What can hang from each mark:
k614: k519 k733
k724: k327 k733 k858
k913: k519
k733: k614 k703 k724
k779: k327
k519: k614 k913
k327: k779
k858: k724

Each row was made from one small tree. The marks that hang from a mark follow it in brackets, in the order of their numbers. Every link used is in the known rows. Write each row's tree.
(in the rows, 128 means zero)
Known rows:
k614[k519 k733[k703 k724]]: [117 138 133 112 126 103 120 164 143 126  63 125 119 157 149 144 147 110
  82 125 103 127  95]
k858[k724[k327[k779] k733[k703]]]: [ 91 153  97 146 139  97 107 140 142  80  61 179 106 140 198 127 141  88
  88  86 106 157 143]
k519[k614[k733] k913]: [124 140 128 132 109 109 151 123 139 106  97 139 106 180 182 136 153 138
  89 138 119 141 167]
k733[k614 k703 k724[k327]]: [103 136  77 198 106  83 129 164 137 114  82 111 109 169 152 116 166  80
  76 111  90 125 130]
k614[k519[k913] k733]: [113 146 160  92 127 115 142 114 145 100  73 136 119 151 177 162 133 138
 108 143 111 136 137]
k614[k519]: [114 158 138 104 148  95 127 142 145 103 102 118 108 144 197 140 146 132
 120 135 113 119 139]
k724[k327 k733[k614] k858]: [108 123  80 180 138 113 145 179 129  58  99 161 103 207 205 128 153 101
  99  95 116 154 200]
k733[k703]: [125 164 115 127 132 114 114 146 149 108  95 126 100 139 188 128 164 115
 109 118 115 125 126]
k913[k519[k614[k733[k703]]]]: [138 151 109 125 117 105 117 164 141 110 101  89 103 164 178 131 163 114
  69 145 123 143 116]
k779[k327]: [110 162  94 131 145 120 121 145 144 110 134  94  91 185 202 135 156 120
 134 123 104 117 177]
k733[k614[k519]]: [117 144 120 126 136  80 138 134 145 113 101 111 110 155 184 128 152 105
 110 145  98 115 153]
k614[k519[k913]]: [116 152 153 103 131 104 138 107 147 101  93 123 109 143 190 154 143 140
 121 141 113 124 155]
k724[k733[k614 k703]]: [118 124  85 151 123 115 125 161 144 121  96 126  96 183 182 110 173  90
  91 109 118 134 161]
k327[k779]: [106 176 102 124 148  99 121 140 147 103  97 138  96 150 209 137 147 104
 125 128  95 126 132]
k913[k519[k614[k733[k724]]]]: [123 144 104 141 118  83 133 192 129 129 116  63 103 204 165 141 147 108
  60 150 107 143 146]
k858[k724[k327[k779] k733[k614]]]: [ 85 146  81 169 136  73 130 140 137  88  79 167 105 165 194 118 138  70
  87 105  88 155 180]
k858[k724]: [114 166 133 123 143  88 123 144 141 108 103 133 104 140 191 134 141 109
  99 123  97 132 173]
k724[k327[k779] k733[k703]]: [ 88 153  75 151 139 116 111 145 145  76  66 165 102 161 204 125 156 101
 108  89 119 151 122]
k858[k724[k733]]: [107 146 128 118 145  99 124 159 139 106 102 140 100 167 198 129 138 111
  94 105 112 151 201]
k733[k614]: [117 150 100 149 130  96 136 147 142 118 110 114 100 166 188 122 160  96
 106 133  98 120 163]
k519[k614[k733[k703]] k913]: [134 137 126 132  99 118 138 121 144 109  81 148 106 162 173 128 166 127
  81 131 122 138 143]

Which tree is each row?
[115 132  98 161 137 139 123 184 135  46  82 179 102 183 210 137 159 120
  99  77 131 158 162] -> k724[k327 k733[k703] k858]
[123 122 130 155  96  89 136 122 145 134  77  96 111 157 147 135 155  91
  85 139  90 115 148] -> k733[k614[k519[k913]] k703 k724]
[101 131  95 171 119  85 122 153 138  92  80 153 109 156 170 115 155  83
  72  94 107 152 174] -> k858[k724[k327 k733[k614 k703]]]
[134 137 103 145 109  93 118 185 134 133 100  74 106 184 156 132 160 101
  50 141 109 142 121] -> k913[k519[k614[k733[k703 k724]]]]
[106 144  79 160 142 133 117 170 138  44  69 193 102 174 219 139 151  96
 106  78 117 158 148] -> k724[k327[k779] k733[k703] k858]
[112 145 113 137 123 117 121 175 141 129  72 122 111 172 153 140 155  98
  78 117  98 132 109] -> k614[k733[k703 k724]]
[118 146 141  89 135 116 119 144 149 106  63 149 118 138 171 144 150 122
 103 131 117 130  90] -> k614[k519 k733[k703]]
[113 136 100 166 124 125 129 195 130  66  59 165 117 181 165 152 147 103
  77  94 100 150 123] -> k614[k733[k703 k724[k327 k858]]]
[128 156 113 117 127  93 129 167 136 112 115  87 104 183 188 141 152 122
  77 154 121 143 141] -> k913[k519[k614[k733]]]
[ 93 123 101 149 136  84 139 149 137  86  91 135 111 183 188 126 150 117
 100 112 122 138 162] -> k724[k327 k733[k614[k519]]]
[117 138 133 130 116  92 148 104 145 112  96 112 109 148 177 142 149 111
 110 148 102 118 169] -> k733[k614[k519[k913]]]
[108 155  82 182 131 111 119 173 135  65  68 167 105 164 195 144 150  84
  96  90  85 140 125] -> k733[k703 k724[k327[k779] k858]]
[104 146  95 165 116  72 133 184 126 104 104  81 110 196 165 141 148 119
  59 138 111 150 134] -> k913[k519[k614[k733[k724[k327]]]]]
[112 131 110 140 133  86 134 156 137 121 101 127  99 180 182 115 146  83
  80 117 100 146 210] -> k858[k724[k733[k614]]]
[ 98 149  80 158 154 123 130 172 133  44  83 187 101 190 229 149 139 106
 116  87 112 163 173] -> k724[k327[k779] k733 k858]
[115 132 112 148 127  72 140 160 139 137 100  94 109 175 163 128 146  95
  95 142  86 112 155] -> k733[k614[k519] k724]
[121 111 125 133 110 110 137 111 148 111  78 127 106 167 171 128 162 106
  96 122 122 134 167] -> k724[k733[k614[k519[k913]] k703]]
[135 129  90 183 117 112 132 183 135 111  91 128 101 186 167 127 164  69
  79 113  82 126 170] -> k733[k614 k703 k724[k858]]
